Known rows, with every step that occurs
G/T/X: [ -4 -27   9   4  20 -22   3  10 -14   1   3  26   5 -13 -20 -26   1 -13
  19  -4  -6  23  15  -6  -5  -5  -7 -32 -28   7 -13  -9   5  18 -27  13
   5  18   8   1  14 -17]
T/B/G/Q: [  4 -42   2   6 -14   7   6  30  31   9  15  33   7   8  26 -20  10  31
  -1   1 -15   2   7 -12 -20  20  -7   3 -20 -11 -12   2  14  -5 -38   4
   1  23  -4  -7  11 -13]
X/Q/G: [ -4 -11   6   6   0  11  18   0 -16   3 -13 -31  -7  14  23  -4  -6   8
 -20  -3  -6  -3   3   8 -17  24  13  -3 -16  -7 -17  -9   7  -5 -20  -5
   7 -14   5  -7   5   3]
B/G: [-11 -15   6   8 -15  18  25  17  35  15  11  21  14   9  16  -6   8  19
  -7  -4 -15   4   2 -10   5  17  -6  -3  -7  -4 -15  -6  -1   5 -18   1
  -5   5   0  -4   7  -3]
R/T: [ 11  14   0 -11  22  12  -2 -14  26 -11   0  -4   4 -14  -8 -11   2   5
  -8   4 -23   4  -5   1   4   7 -13  -3  23   9  11  -2 -16 -10   4   6
  -6  -7   9  13   9   6]
C/R: [-10 -30  -3   9  14   3   5  24  -9 -12 -13  -7   9   0   1  -4   7  -4
   3   2  15   0   5 -13  13  -1  -6  -6  12  -3  -5 -11   6   4  17   1
  -2  18  17  -6  10   2]
T/B/G/Q/R/X: [  9 -38   2   5 -11   2   3  25  23   6  16  27   9   9  10 -20   7  30
  -1  -5 -21  -7  11 -12 -20  23  -9   2 -15 -10 -19  -7   9 -18 -30   2
   2  23   0  -2  14 -15]
G/Q: [ -3   8  -5  -4   3  -4  -4  15  15   2  -5  19   2   1  10  11   0  14
   5  17 -17 -20  12  13  -6   7  -6 -14  -2 -11   8   4   8   1 -14   1
  11  14 -11  -8 -11   4]
R/X/T: [ 15  -9  13   4 -14 -12  -6 -11  -3 -19  14  -9  10 -21 -13  -3   7   3
  18 -10   3 -15  24  10  -9  -4 -14 -17   9  16 -12  -6 -16 -10  -1 -11
 -13  14 -20  11   1  -1]
X/Q: [ -3 -10   5  10  14  -1   9  10 -14  -9 -19 -15  -8  -3   9  10   3  17
  -2   0   1 -12 -16   6 -16  16  11  -3 -20  -6 -13 -10  -2 -15  -8 -10
   2 -12   8  -2   0  -1]
B/G/T/X/Q: [-15 -38  14  15   4   1  28  28  19  12   7  33  13  -1   6 -20   9  17
   5  -7 -19  17   6 -12  -6  17  -8 -27 -33   1 -29 -17   3  12 -41   6
  -1  14   9  -4  16 -14]
B/G/Q/X: [ -7   0   6   8 -20  15  25  33  43  17  13  35  17  15  13   2   1  33
  -6   2 -22 -14  10  -1   7  16   3 -10  -4  -7  -5  -3   5   4 -27   6
  -1  17 -12 -10  -1   4]
C/R/T: [ -2 -19  -3   2  29  12   7  13   9 -21 -13 -10  10  -9  -6 -11   8   0
  -3   6  -1   3   3 -14  15   4 -15  -9  28   3   3 -12  -6  -2  20   5
  -6  14  22   4  17   7]
X/Q/G/B: [ -8  -9   8   1   3  -1  18  -3 -17   7 -12 -22  -5  17  26 -14  -3   9
  -9  -3  -6  -1   3  11 -24  28  14 -15 -18  -5 -25  -4  17  -4 -26   8
   8 -10   3 -15 -11   4]
R/T/B: [ 19  -7   0  -9  21  10  -5  -6  27 -13   4   2  -1 -13  -3 -26   6  13
  -7   1 -20  10  -6  -7 -10   9 -14   6  13   9   7   1  -8 -14  -7   8
  -6   1   9  15  17  -3]
Q/G/T: [ -3 -11   5  -8  -8   9  20 -15  -6  22  12 -10   8  22  10 -37 -14 -28
 -14  -4  -3  20  33   0   0   5   1 -14  -8   8  -8  -3  18  25 -21  15
   9   4   1 -10   8   4]
R/T/B/G/Q: [ 14 -14   0  -8  15  17   3   7  47  -5   9  18   8  -8   7 -25   9  27
  -9   6 -34   5   0  -7 -10  20 -19  -2   9   2   3  -2  -6 -12 -23   8
  -5   9   6   9  18  -3]
T/G/Q/X: [  5  -1  -5  10 -18  -1  28  26  23  -4  12  29  15   4   5  -1  11  34
   4   8 -22   1  -1   4  20  19   8 -11  -5  -9  -4   7   4  12 -10  -5
  -6   6 -20   8  -4   4]
B/G/T/X/Q/R: [-12 -33   9  11   6  -1  29  26  16  14   2  37  17   5  -8 -20   2  16
   3 -10 -20  17   4 -12  -1  22  -5 -24 -33  -2 -31 -21   1   8 -33   9
   1  15  16  -4  16 -13]
Q/X/R/T/B/G: [ 18  22   7   4 -11   3  24  23   9  -9  17  14  11   4  -7 -16  -7  17
   4 -11  -5   9  -9  -9   6  -2  16   0   5  17   3   0  -1  -9 -18  17
 -14  15  -9  16  12   8]
R/X/T/B/G/Q: [ 16 -27  14   6 -19  -9  -4   5  14 -15  19   9  12 -17   3 -11  11  20
  18  -8  -6 -16  27   7 -20   6 -19 -19  -1  10 -15  -5  -8 -13 -19 -11
 -10  26 -22   7   6  -6]
C/R/T/B/G: [  2 -41  -2   4  23  17  10  26  20 -16  -3   2  12  -6   3 -24  14  14
  -3   3  -4   8   3 -23   7  13 -17  -3  20   1  -5 -12   1  -5   5   6
  -8  20  24   2  26   0]
R/X/Q/T/G: [  1  -7   3  15  -5 -14   5   4 -25 -17   9 -16   4  -8  -3   5   8  14
  -4 -18 -16 -25  12  13 -13  13  -7 -12   2   5 -36 -21 -20 -16  -2 -16
  -5 -14  -7   9   1 -15]
G/Q/T: [  0  24 -14  -6  -3  -5  -5  19   9  18   0  28   8  11   6   7 -12   3
  -6   7 -18 -19  15  26  -4   2   0 -11   8 -11   0  -5  -4  15  -5   0
  14   1 -17 -16 -25  -4]
C/R/T/B: [  4 -36  -3   1  30  10   1  19   8 -21  -8  -6   7  -9  -3 -21  11   5
  -2   4   1   8   2 -18   5   6 -16  -2  21   1   0  -8   0  -7  12   6
  -7  18  23   6  23   1]
B/G/Q/R/X/T: [  0  -5   1   2 -14   9  19  21  42  12   6  32  22   8   2  -1   0  30
   3   1 -24 -14  14   5   1  24 -11 -17  -6  -7 -16 -14  -5  -5 -18  -1
   0  21  -6  -5  -2   3]
T/G/Q: [  0 -12  -7   8  -9   0  23  22  26  -7   7  27  13   0  16  -1  16  32
   5  13 -25   7   0   1  12  24  -5 -15  -7 -12 -11   7   4  12 -12 -11
  -1   4 -15   8  -4   1]
C/R/T/B/G/Q: [  0 -38  -2   2  25  15   8  31  25 -15  -6   7  13  -7   8 -21  13  17
  -4   8 -11   4   8 -19   6  13 -18  -9  18  -4  -1 -11   2  -5   0   5
  -4  25  21   0  21   1]
Q/X/T: [ 21  23   9   4 -24  -4  12   7   6   3   8   9  12   1 -22  -5 -11   8
   9  -9  19  -1  -3  13  15 -13  29   3   6  16  13   5  -4   8   4   8
 -19  11 -25   0  -5  14]

Rows
[  8 -34  -1   2 -11   6   7  28  28  13  10  33   8  13  13 -20   3  30
  -4  -2 -16   2   3 -12 -16  24  -4   6 -20 -13 -13  -4  12 -11 -29   6
   2  22   3  -6  13 -13] | T/B/G/Q/R
[-11 -11   3   6 -12  16  21  29  46  16   9  33  16  10  21   2   8  30
  -3   6 -28  -8  12  -1  -1  21 -10 -14  -9 -11  -9  -4   5   6 -28   0
   3  14  -6 -11  -3   0] | B/G/Q
[ 16 -14   4   8 -20   0  23   5  26  -8   4  23  19 -16   3 -15   7  20
  19   4  13  30  -3  10  13  13   3 -13 -10   4  -3   6 -10  21   2 -14
 -18   6 -25  12  -6  13] | X/T/G
[ 25   2  -2  -6  -3 -15  -7  -9 -12  -7   0   1  11   1 -41 -10 -11   3
  10 -18   3  -9   8   6  -3   9  -1   0   2   4 -17 -17 -15 -27  15   0
  -5  15   5  10   7  -5] | Q/R/X/T/B
[ 17  -5   3  -6   8  16   7  11  46  -3  13  19   9  -5   1 -25   4  29
  -9   0 -32   2  -2  -7  -5  18 -10   3  11   6   6   0  -6 -12 -22  12
  -7  10   1  10  18  -1] | R/T/B/G/Q/X
[ 17  13   2   0 -16  -7   1  24  21   3   4  30  11   2   0   1  -6  21
  11   8  -2 -18   9  17  -2  -1  15  -8  -3  -2  15   9   8   4 -17   7
  -1  25 -27  -7 -12   9] | G/Q/X/T/B
[  9 -29   3   8 -18   3  15  40  24   5  19  35   9  11  22 -22   6  32
   4  -2 -10   5   5 -13 -18  15   1   0 -20  -6 -10   2  17  -6 -40   7
  -1  26  -9  -1  10  -7] | T/B/G/Q/X/R
[ -9 -38   6  14  18  -5   4  22 -28 -29  -9 -25   5 -10  -3   3  15   4
   6  -6   7 -22  13 -11  -2   4 -11 -15  12   0 -23 -19  -2 -18  12 -11
  -4  16  16   1  17  -4] | C/R/X/Q
[ 14  34   3   0  -7 -10  28  15  -1 -14  13  16  14   5 -12 -17  -4  15
  15  -9  -5  13 -12  -2  13   0  16 -14   7  17  -4   6   2  -2 -11  22
 -14  10 -11  16  -3  14] | Q/X/R/T/G/B
[ 13  -1   3  -2  10   3  18  20  11 -22   7  16  11  -9  17 -25   4  17
  11  -1 -16  30  -7 -16 -12  10 -15 -13  -4  10  -7  -2  -4 -13 -26   6
  -5  14   4  23  14   5] | X/R/T/B/G
[ 18  14   7   7 -28 -10  25  11  13   3  14  23  19   3 -18 -15  -3  18
  19  -8  15   8  -8  14  19  -1  29  -9   0  13  -1  12   0  16  -3  11
 -23  11 -27   2 -14  14] | Q/X/T/G/B
[  6 -34   7  -4  15 -14  -2   7  -7   6   9  26   6  -1  -5 -41   2 -15
  19  -2  11  19   7 -10 -12  -6  -6 -10 -29  10  -6  -3  15  11 -21  12
   0  15  15  -3  13 -11] | G/T/B
[-13 -23   9   5  -4   9  29  18  31  18  13  32  21   9   9 -24   6   4
   5  -3 -10  15   9 -10   5  10 -10 -17 -19   5 -17 -11   6  17 -24   7
  -6  12  10  -7   9  -3] | B/G/T
[-12  -4  -4   8 -16   6  23  41  31  17  13  46  19  11  19  -3  -2  26
  -4  -2 -33   2  16   3  -4  21  -8 -24  -8 -11 -20 -13  -3  14 -36   3
   7  14 -14  -8  -7  -9] | B/G/Q/T/X/R
[  2 -14  -4  13  -1   1  11  26 -10  11  -4   7   0  10  15  -6  -4  19
 -15 -14  -5  -3 -13  13 -23  20  14   6 -19  -8 -27 -19  -7  -3 -14  -9
   2 -20   3  -9  -6 -14] | X/Q/T/B/G
[  5 -43   6   9 -14   9   9  24  23   9  17  23   6   7  21 -25   9  25
  -2  -7  -6  12   1 -18 -17  17  -4  11 -18  -4 -15   0  11  -7 -31   3
  -5  14   2  -3  17 -13] | T/B/G
[  7  15  -9  -9   6 -13  -9   7   1  -1  -5  12   9   6 -20  12  -7  11
   4   4 -24 -32  17  13  -3  11  -8 -13   3 -10  -5 -11  -3 -21   0   2
  12  19   1  -1  -9  -1] | G/Q/R/X
[ -3 -30  -1   6  33   4   6  21   2 -26 -13  -5   7 -18 -15 -11  10   6
  -3   4 -11   9   7 -17   9   5 -17 -17  21   0  -4 -14  -7  -3   7   6
  -3  20  20   8  24  -4] | C/R/T/X
[ 20  12  -2  -7  -2 -14  -4 -12 -11  -5  -3  -3  14   0 -45  -1 -14  -2
  10 -16   3 -11   7  10   5   7  -1  -4   5   5 -15 -19 -20 -23  22  -1
  -5  12   4  10   2  -1] | Q/R/X/T
[-10 -34  11  15   5 -16   9  11 -24  -3  -9  -4  -8  -5   3 -12   2  18
  -5  -7 -24  13  10   2 -27  26   8 -29 -26 -11 -31  -6   9  -3 -45  10
  11   6  -5  -3   7 -18] | T/X/Q/G/B
[ 19 -30  11   6 -24   5  10  13  35   4   8  29  15 -10  14 -25   4  23
  17  -1  16  22   1   3 -11   9   0  -3 -16   5  -2   3  -1   9 -18  -4
 -17  20 -17   0   2   3] | X/T/B/G
[  1  10 -11   7  -7 -17   5  23 -27   7   7  23   5   1 -14  -9 -16  -7
  -7 -18 -12  22   8  12  -7  -4   6 -18   0   0 -23 -17 -15  19 -12   4
   7  -2 -14   2  -9 -22] | Q/T/X/R
[ 22  -5   0  -2  -7  -8   1  -3   0   0   4   9  17   3 -37 -12  -8   9
   8 -18  -3  -6   9   4   0  13  -3  -2  -1   3 -21 -20 -16 -25  10   0
  -6  15   5   9   8  -5] | Q/R/X/T/B/G
[ 12 -12   6   4 -18 -12  24   2  26  -3   4  31  21 -11   7 -25   9  21
  32   4  14  30  -6  16   7  16   3 -25 -12   5 -10  13  -1  24  -5  -1
 -18  11 -23   4 -20  14] | X/T/G/B
[ -2   3  -3  -2  -1  17  21  22  50  14   1  33  20  12   3  -3  -2  30
  -9   4 -36  -8   4   1   7  28 -11 -10  -1 -11  -8 -12  -5  -6 -17   5
   3  14   6  -6   2   3] | B/G/Q/R/T
[ -6 -27  -4   4  28   6  18  17  15 -22  -7   4  16  -7  -1 -22  17  11
   7   7  -5  15  -2 -14  19  17 -16 -19  23   1 -11  -6   1   5  14   8
 -10  13  21   5   9   6] | C/R/T/G/B
[ 18  20 -16 -10  20   4  13 -10  15  -5  -8   6  14   5 -41 -12  -9  11
  -7  -6 -22  13 -15   1  23  24  -2   4  14  -1  -8 -15 -21 -16  23   6
  -4  -5  22  18  10   4] | Q/R/T/G
[ 12 -17  13   7 -17 -19   7  -8   3 -20  18   4  15 -20  -7 -13  16  15
  28  -8  -2  -3  19  11  -5  10 -15 -28   3  13 -24   0 -12  -3  -5  -7
 -17  13 -21  12  -7   0] | R/X/T/G/B
[ -9 -39   6  14  11   1   9  18 -27 -24  -7 -33   5  -2   2  -3  11  -1
  -4  -6   5 -19  24 -11  -3   9 -10 -16  13   0 -26 -20   2 -13   6  -7
  -1  16  12  -1  18  -2] | C/R/X/Q/G
[ -1  15 -12   1   0 -15  -3  31  -3   7   0  35   7   2   1   7 -11   9
   0   4 -26  -5  18  20 -11   4  -2 -25  -2 -11  -7  -9  -3  14 -22   4
  18  12 -20  -6 -19 -12] | G/Q/T/X/R
[ 13  15  -5  -3  13  12  18   4  41 -14   7  13  15 -11  -6 -12   9  29
  -4  10 -38   5  -5   3  19  20  -8 -10  19   3   5   3 -14   0  -4   3
 -11  -3  -4  21   7   8] | R/T/G/Q/X
[  3   8 -18   7 -18  -2  18  13   1  17  14  23  16  12  -3 -10  -7   0
 -14 -12  -8  18   0  16  17   6   9   0   8  -3 -21 -11 -17  29  11  -7
  -3 -23 -13  -1 -16 -10] | Q/T/G
[  0   8  -5   8   8  -4   9  13 -23   7 -14  -6  -4   7   4   6  -9   7
 -13 -10  -1 -10 -13  21 -14  12  16   1 -10  -5 -19 -19 -12  -1   0 -10
   5 -25   2  -9 -14  -7] | X/Q/T
[  3  -8   7  -1  29  -1   7  -8   9 -14  -5  -7  -3 -17  -6 -21   4  18
 -11  -2 -39  12   2   3 -16  25  -9 -24   5   3 -14  -6  -8 -10 -30  17
   2  -1   6  11  11  -8] | R/T/X/Q/G/B
[  5  29  -1  -1  -6  -8   8  29   4  -3   3  22   8   8   3  10  -8  15
  10   8 -13 -18   7   9   0  -2  11 -15  -2  -2  12   4   9  -1 -20   9
   6  24 -21   0 -12  10] | G/Q/X/R
[ 16   5   0  -6  15  -1   9  12  -1 -27   4   8   8 -11  12 -24   2   9
  12   1 -12  28  -7 -11 -14   4 -14 -11  -2  11   0   0  -3 -15 -19   7
  -2  12   3  24  12   5] | X/R/T/B
[ -2   0  -8  13   2  -3  22  20 -15   3  -9   2   3   5   8   2  -2  17
 -12  -9  -6  -1 -16  17  -5  22  16  -2 -13  -9 -27 -18 -13   5   0 -16
   1 -27  -2  -2 -12  -9] | X/Q/T/G
[  2 -19   8  13  -7  -8   1  11 -18  -8  13 -11   1  -3   2   0   7  14
  -6 -21 -16 -28  13   8 -25  13  -8  -7  -3   4 -36 -23 -15 -20 -14 -13
  -4  -5  -4   3   5 -19] | R/X/Q/T/B/G
[ -8 -35   3  11  11  -4   0  18 -20 -26  -2 -18   9  -7  -8  -1  14  -4
   8  -5   7 -17  22 -15   6  -3 -16 -14  21   3 -15 -15  -1 -10  16  -5
  -4  23  13   1  16  -4] | C/R/X
[  7 -10   6   3  26   8   4  -6  10 -16  -6 -13  -4 -19  -8 -14   0  18
 -17  -1 -40  12   3   0 -12  22 -10 -17   5   1  -8 -10 -15 -11 -25   7
   2  -4   5  16  20  -8] | R/T/X/Q/G
[ -1 -23   2  14  18 -18   3  16 -27 -11 -20   1  -9 -11 -25   5  -3  21
  -2 -10 -21   6  -8  -2 -16  21  10 -17 -25 -14 -26 -19  -9 -18 -22   2
   9   6   7   8  15 -23] | T/X/Q/R
[ 25 -23   7   1 -13  -4  -1   5  14  -4   3  20   9 -14   6 -23   0  11
  19   2  23  22   1   9 -13   2   4  -1 -14   6   5   6   0   6  -9  -4
 -13  16 -17   2  -1   4] | X/T/B
[  5  19 -13 -12   9  -5  -5  11   9   8 -13  21   8  11 -17  10 -11  11
   1  10 -18 -20   7  13   1  13   1  -8  -2 -15   3  -8   1 -12   1   5
  15  16   3  -6 -11   3] | G/Q/R
[ -1   5 -11   7  -7 -14  -2  14 -20  17   8  20   2   2 -20  -5 -16  -8
 -15 -18 -14  10  10  15  -3  -3   7 -11   5  -3 -19 -16 -17  22  -5   4
   7  -9 -13  -5 -10 -26] | Q/T/X
[ -8 -30   0  16  15  -7   4  24 -30 -22  -7 -21   7  -4  -6   2   9   0
   1 -10   7 -23  16  -3  -2   3 -11 -14  15   0 -25 -25  -6 -10  16  -9
  -3  10  13  -2   9  -8] | C/R/X/Q/T
[ -3  10   5   5 -12  16  31  34  46   8  13  35  20   9  15  -3   2  33
  -2   4 -30  -7   8  -2   6  18  -4 -16  -1  -1  -4  -3   0   2 -31   9
  -3  19 -11  -1   2   8] | B/G/Q/X/R/T
